What can hang from each mark:
T: H V
Z: H
W: H
H: C T U
U: H
V: B T W
C: Q
A: H

Every row comes from one small tree of marks. The marks that hang from a mark follow it in brackets, in alphabetical order. Every link used is in the known rows. Which tree was each row made from?
Known rows:
H[C T[V[B]] U]: [-0.98  0.47 -1.26 -0.55 -0.25 -0.86  0.35  0.44  3.89  2.73  1.98 -2.51
  1.66  1.68 -4.74  0.32 -2.63  0.27 -3.00 -3.08  0.00 -1.06  2.04  0.68]
V[B T W[H[U]]]: [-2.76  0.93 -1.36 -1.02  1.03 -0.75 -0.51  3.93 -1.16 -0.11 -1.17 -1.61
  1.48  3.06  0.52  1.69  0.82 -0.29 -3.73 -4.20  0.90  1.49  6.76  2.35]
H[T[V[B]] U]: [-3.17  1.40  0.11 -1.84 -1.47 -0.20  1.47  1.48  2.28  1.31  0.76 -3.81
  0.35  1.71 -1.87  0.26 -2.20 -1.19 -1.25 -3.93  0.42 -2.16  2.11  0.48]
A[H[C U]]: [-2.17  1.05  0.14  3.11  0.55 -0.06 -1.76  1.07 -2.15 -1.11  0.00  1.74
 -0.04 -0.34 -2.50  0.84 -0.59  0.91  1.71 -2.07  0.77 -0.95  0.20 -2.19]
Z[H[T U]]: [-0.80  1.60  0.06 -0.63  2.96  0.03 -0.11  1.81  1.89  0.55 -1.22 -1.97
 -2.18  0.03 -0.34  3.53 -3.21 -5.52  0.93 -0.98  2.13 -1.23 -4.01 -1.94]
T[H]: [-1.63  0.45  1.10  0.91 -3.38 -0.46  1.08 -0.36 -3.34 -0.67  0.90  2.29
 -1.48  1.56  3.95 -0.41  2.18  1.14  3.57  2.28 -0.23  0.51 -0.74  1.24]
T[H[C] V]: [ 1.25 -0.19  0.62  2.04 -4.88  0.07 -0.37 -0.91 -0.70  0.35  1.40  2.87
  1.76  1.02  1.11 -2.44  3.26  3.29  3.50  1.96 -2.71 -0.37 -2.45  0.68]
V[W]: [-0.59 -1.15  3.14 -2.25  2.11  0.44  2.01  0.69 -5.03  0.05 -2.52  1.55
  0.75  1.02  2.99 -0.12  1.03 -0.71  2.42  2.50  2.56  2.58  2.50  1.35]
Z[H[C T[V[W]]]]: [ 5.56  0.39  0.25 -0.99  3.35  0.69 -1.06 -0.51  1.49  1.89 -3.40 -0.05
  2.65  1.22  0.29  0.17  0.39 -2.98  1.47  4.15 -0.01 -0.22 -3.76  0.20]
U[H[C]]: [ 2.07 -2.76  2.45  0.23  0.28  1.62 -3.45 -1.54 -0.85  1.86  2.42  1.86
 -0.18 -0.12  0.40  0.27 -0.62  0.76 -1.79  6.09 -1.52  2.07 -2.40 -0.88]
H[C[Q] T U]: [-0.71 -1.02 -2.16 -0.25  4.61 -1.82  2.40 -1.88  2.25 -1.45  1.18  0.09
 -3.55 -4.31 -3.70  1.31 -2.87 -0.97 -1.33 -3.08  3.18  1.07  1.01 -1.34]
W[H]: [-1.00 -2.54  0.83  0.16 -2.28  0.39  0.10  0.72 -2.80 -0.45  1.25  1.61
 -1.81 -2.30  4.30  0.87  0.41  1.16 -1.64  2.86  0.02  0.83 -1.44  0.18]
A[H[C T[V] U]]: [-0.77  2.42 -2.36  2.10 -1.12 -0.58 -0.54  0.23  0.91 -0.29 -2.21 -0.29
  0.83  0.11 -2.75  0.61 -1.25 -0.04  2.20 -3.53 -0.72 -4.30 -1.53 -2.13]
W[H[C[Q] T U]]: [ 0.24 -2.26 -3.45  0.91  2.40 -2.61  0.44 -0.42  2.75 -2.28  1.62 -0.04
 -4.34 -6.41 -2.38  2.02 -2.51  0.31 -4.59 -2.79  1.97  0.43 -1.44 -1.08]
Z[H[T[V[B]] U]]: [-0.61  2.76  1.08 -0.75  0.08  1.13 -1.11  2.08  4.25  1.34  0.50 -4.74
  0.17  1.77 -1.65  0.73 -2.10 -4.33 -0.70 -1.67 -0.31 -2.11 -2.57 -0.81]
V[B T W[H]]: [-0.44  0.42 -1.55 -1.29  0.22  0.88  0.17  1.22 -2.21  0.74 -0.56 -0.30
  1.33  3.53  3.73  0.90  2.17  0.99 -3.69  1.01 -0.27  2.30  7.07  3.63]
C[Q]: [-1.55 -1.67  2.54 -0.92  1.72  1.76  3.13 -2.13 -2.39 -2.96  1.77  1.01
 -3.84 -4.15  2.34 -1.21  0.65 -0.27  1.49  1.95  2.07  2.78  1.64 -0.93]
T[H[C U]]: [-1.77  0.01 -0.17  2.28 -1.32 -2.25 -1.11  1.11 -0.73 -0.63  1.67  2.63
 -0.02  1.01 -1.83  0.24  0.52  1.72  1.98 -2.02  0.52  0.44 -1.26  0.09]
T[H[C] V[B W]]: [ 2.14  0.72  1.74  0.67 -2.83 -0.16 -1.72  0.22 -0.98  0.89  0.51  0.49
  3.72  4.36  0.27 -3.58  4.09  3.18  1.11  2.05 -1.49  1.68  2.24  3.99]
H[C[Q]]: [ 0.85 -2.77  1.27  0.29  2.88  1.53  1.56 -3.19 -0.96 -1.94  3.00  2.65
 -2.50 -4.05 -0.57 -1.28  0.57  1.49 -0.09  2.76  1.63  3.67  1.79 -0.66]
Z[H[C[Q] U]]: [ 1.36 -1.00  2.31  1.77  5.33  1.34 -1.59  0.05  2.31 -2.96  2.32  0.38
 -2.76 -4.58 -3.22  0.27 -0.48 -2.58  0.44 -0.38  1.89  2.49 -3.09 -3.37]
T[V]: [-1.42 -1.30  3.45 -0.95 -2.68  2.06  1.79 -0.21 -2.39  0.10 -0.03  0.85
  1.13 -0.44  2.77 -1.64  1.25  0.30  3.00  1.44 -0.95 -0.48 -0.64 -1.02]

Which tree is each row?
[ 0.37 -1.23  3.06 -1.35 -2.96  1.02 -1.11  2.26 -2.05 -0.08 -0.10 -1.75
  2.15  0.78  3.20 -2.29  2.36  1.29 -2.40  1.66 -0.86  1.16  1.61  2.66] : T[V[B W[H]]]
[-0.50 -0.54 -1.33 -0.51  0.08 -1.64  1.40  0.24  2.05  1.58 -0.30 -0.11
  1.48 -0.42 -3.30  0.85 -2.26 -0.48  0.29 -3.25  0.29 -2.09 -1.31 -1.28] : H[C T[V] U]
[ 0.90 -2.23  3.20 -0.98 -2.44  0.26 -0.24  2.32 -3.25 -1.10 -2.76  0.80
  2.10 -1.52  4.64 -1.57  2.50  0.43  0.63  1.34 -0.57  0.02 -1.79  0.52] : T[V[W[H]]]
[-1.41  1.61  2.35  0.75 -6.27  1.06 -0.18  0.02 -0.76  0.10  2.61 -0.71
  0.81  3.42  2.91 -3.02  3.22  2.52  1.98  1.47 -2.58 -0.22  0.63  2.47] : T[H V[B]]
[ 3.06 -2.06 -0.84 -0.42  2.85  0.72 -0.92 -4.38  2.48  0.03  1.93  0.13
 -4.12 -3.65 -0.17  0.45 -2.11 -0.58 -3.29  4.79 -0.06  2.07 -2.30 -1.02] : U[H[C[Q] T]]
[ 3.45 -1.48 -0.21 -0.60 -1.33  0.66 -2.11 -2.07  2.29  2.91  0.20 -0.10
  0.77  0.10  0.05  0.00 -1.30 -0.03 -1.55  4.39 -3.14 -1.10 -4.47 -0.81] : U[H[C T[V]]]
[ 1.18  1.14 -3.53  1.88  2.33  0.66  1.52 -4.52 -0.07 -2.02 -0.04  1.25
 -4.18 -3.15 -0.32  0.59 -0.57  0.69  0.52  1.98  0.97 -0.23  1.26 -0.93] : A[H[C[Q] T]]
[-1.12 -0.42  0.19  2.56  0.43 -1.58  0.18 -0.39  0.37 -3.79  2.41  1.85
 -2.73 -3.08 -2.11 -1.29  1.35  1.62  1.93 -2.97  1.22  1.85 -0.66 -0.90] : T[H[C[Q] U]]
[-0.91  3.41 -1.54 -0.56 -1.17  0.21  1.20  0.26 -2.72  0.36 -0.90  0.32
  1.92  7.15  3.43 -0.52  3.83  1.16  1.17  0.44 -0.52  2.32  7.77  4.65] : V[B T[H] W]
[ 0.45 -0.11  0.14  2.68  1.67  2.17 -0.05 -3.43 -2.20 -3.47  1.33  2.30
 -3.24 -3.77  0.17 -1.45  1.56  2.07  1.67  2.55  0.50  1.47  1.53 -1.46] : A[H[C[Q]]]
[ 2.50 -3.08  2.58  0.48  2.41  2.22 -2.45 -3.13  0.30 -1.43  3.35  1.52
 -2.92 -4.03  0.15 -1.35  0.27  0.71 -1.83  5.03 -0.57  3.62 -2.03 -1.72] : U[H[C[Q]]]
[-2.73  0.56  0.10 -1.77 -0.96 -0.97  2.63  1.53  0.60  0.29 -1.90 -1.70
  0.16 -0.52 -0.45  0.79 -2.06 -2.24  1.84 -4.28  0.81 -2.88 -1.35 -1.44] : H[T[V] U]
[ 2.93 -0.62  0.10 -0.91 -1.94  1.44 -3.14 -2.14  3.82  3.96  3.00 -2.26
  0.94  2.10 -1.11 -0.45 -1.77  0.75 -4.71  4.65 -3.58 -0.17 -1.13  1.17] : U[H[C T[V[B]]]]
[-0.92  2.81 -1.08  0.75 -3.17  1.24  1.76 -1.37 -1.52 -0.26 -2.89 -0.39
 -0.44  0.40  3.18 -0.04  0.10 -0.48  3.88  0.73 -1.41 -4.00 -1.19 -0.97] : A[H[T[V]]]
[-0.68  2.57 -1.67 -0.56 -0.47 -0.46  2.28  0.28 -4.19 -0.63 -3.23  2.77
  1.64  4.95  4.65  0.04  4.17  0.32  4.37  0.23 -0.13  1.23  4.60  2.89] : V[T[H] W]
[ 3.68 -1.34 -0.68 -1.76  3.71 -0.09  2.87 -2.66  0.59 -1.41 -2.29  0.43
  0.14 -2.69 -0.45 -1.83  0.78 -0.09  1.21  0.82  1.66  1.23  1.14  0.75] : H[C[Q] T[V[W]]]
[ 2.10  0.83 -0.55  0.72  1.77  0.08 -1.70  0.89  4.12  1.41 -0.69 -1.14
  1.17 -0.14 -3.17  1.46 -1.98 -3.42  0.75 -1.17 -0.37 -2.27 -5.58 -2.62] : Z[H[C T[V] U]]
[-1.66 -0.67  3.14 -1.10 -1.95 -0.24 -1.91  4.93 -0.86 -0.78 -0.93 -2.94
  2.30 -0.06  0.30 -1.54  1.05  0.10 -2.43 -3.61  0.47  0.23  0.93  1.03] : T[V[B W[H[U]]]]
[-3.62  2.11  2.55  0.89 -5.31 -0.63 -0.65  2.85  0.23 -0.83  2.02 -2.15
  1.41  2.71 -0.17 -2.38  1.72  1.08  1.90 -4.17 -1.45 -1.19  0.09  0.87] : T[H[U] V[B]]
[-2.20  0.00 -1.37 -0.87  1.34 -1.30  0.57  3.93 -2.59 -1.12 -3.48  0.67
  1.52  0.74  1.99  2.05  1.07 -0.98 -0.80 -4.62  0.88  0.35  3.63  0.28] : V[T W[H[U]]]
[-1.69  2.34 -3.62  2.00  1.29 -1.49 -0.14  0.12 -0.26  0.14 -1.42  0.58
 -1.13  0.12 -2.82  2.61 -2.70 -0.35  0.54 -2.39  1.28 -2.40  0.07 -1.38] : A[H[C T U]]
[-0.32  2.33 -3.97  1.50 -2.01  0.28  0.01 -2.16  0.43  2.15  3.74  1.87
  1.40  6.01  0.28  0.00  2.66  3.88 -1.38  1.86 -2.60  1.90  6.48  3.71] : V[B T[H[C]]]
[-1.87  1.89 -3.53  2.40 -0.74 -1.76  0.40  0.58 -0.19  0.23  0.79  3.10
  1.53  3.25 -1.33  1.33  1.51  1.64  1.76 -3.79 -0.86  0.03  2.76  0.43] : V[T[H[C U]]]
[-1.25 -0.60 -2.49 -0.65  2.64 -2.07  1.55 -0.09  1.22  1.69  0.19  0.58
 -0.47 -0.50 -3.49  2.93 -3.68 -0.76 -1.35 -2.25  2.25 -0.17  0.52 -0.62] : H[C T U]
[-0.95  1.78 -3.28  2.26  3.33 -0.73  0.72 -1.85  1.22 -3.15 -0.71 -0.14
 -3.91 -3.74 -3.33  1.15 -1.88 -0.55  0.57 -3.30  2.17 -1.16  0.67 -2.28] : A[H[C[Q] T U]]
[ 4.02 -1.87  0.14 -0.41  0.57  1.13 -0.81 -3.75  3.38 -0.37  1.20 -0.62
 -2.07 -3.96 -0.07 -1.35 -0.62 -0.32 -1.51  3.71 -2.18  0.09 -3.94 -1.57] : U[H[C[Q] T[V]]]
[ 2.41  0.39 -0.80 -2.11  1.45 -0.06  0.56 -1.09  0.88  3.19 -0.64 -1.18
  3.18  3.24 -1.48 -1.15 -0.36  0.89 -2.10  2.12  0.27  0.93  3.75  3.54] : H[C T[V[B W]]]
[ 0.68 -0.48  2.16  1.35  3.41  0.76 -2.98  1.52  0.81  0.61  1.52  1.01
  0.30 -0.53 -3.01  1.78 -1.18 -2.46  0.37  0.67  1.05  1.05 -3.83 -2.42] : Z[H[C U]]
[-0.37  0.03  4.47 -2.37 -0.87  1.92  0.75  0.91 -2.34  0.82 -0.75 -1.60
  3.25  2.96  1.77 -2.96  1.97  0.52  0.71  1.56  0.40  1.62  3.87  2.36] : T[V[B W]]
[ 0.42 -1.59 -2.76  0.89 -1.91 -2.53 -0.66  1.47  2.74  0.89  0.21 -0.49
  0.37 -2.63 -1.85  1.45 -1.93  0.92 -3.11 -3.03 -0.91 -2.78 -3.72 -1.10] : W[H[C T[V] U]]
[ 1.04 -2.69  1.67  0.55 -0.19 -1.46 -2.24  3.84 -0.87 -0.92 -1.90  0.88
  3.33 -2.03 -1.33 -1.03  1.36  1.00 -1.02 -3.04  0.23 -0.33 -2.09 -0.51] : T[V[W[H[C U]]]]
[-1.96 -0.84 -1.22 -0.59 -3.02 -2.12  0.63  2.61  1.25 -0.34 -1.27 -1.68
 -0.49 -2.63  0.97  1.48 -1.69 -1.05 -1.35 -4.01 -0.41 -3.59 -3.82 -1.29] : W[H[T[V] U]]
[ 0.79  0.26  0.59 -3.31  0.53 -0.29  3.14  0.09 -2.05  0.92 -4.77 -0.53
  1.76  1.20  2.67 -0.28  0.21 -1.75  2.59  0.81  1.23 -1.03  0.47  1.25] : H[T[V[W]]]
[-3.14  3.32 -1.04  0.98 -2.22 -0.20  0.86  1.53 -0.45 -1.35 -3.60 -1.63
 -0.27  0.08  0.08  0.62 -1.11 -1.78  3.69 -4.53 -0.26 -5.18 -1.88 -2.58] : A[H[T[V] U]]
[ 2.72 -1.51 -1.26 -0.71  1.15  0.16 -2.16 -2.47  1.12  3.05  1.26  0.92
 -1.27  0.26 -0.11  1.98 -2.85 -0.44 -3.13  5.57 -0.93  0.68 -2.89 -0.05] : U[H[C T]]
[ 1.97  0.56  2.16 -3.38 -0.62  1.15 -1.86  0.45  0.81  2.25 -1.96 -4.04
  1.37  3.30  1.90 -1.03 -0.45 -1.82 -2.09  3.55 -1.31  0.13 -0.12  2.00] : U[H[T[V[B W]]]]
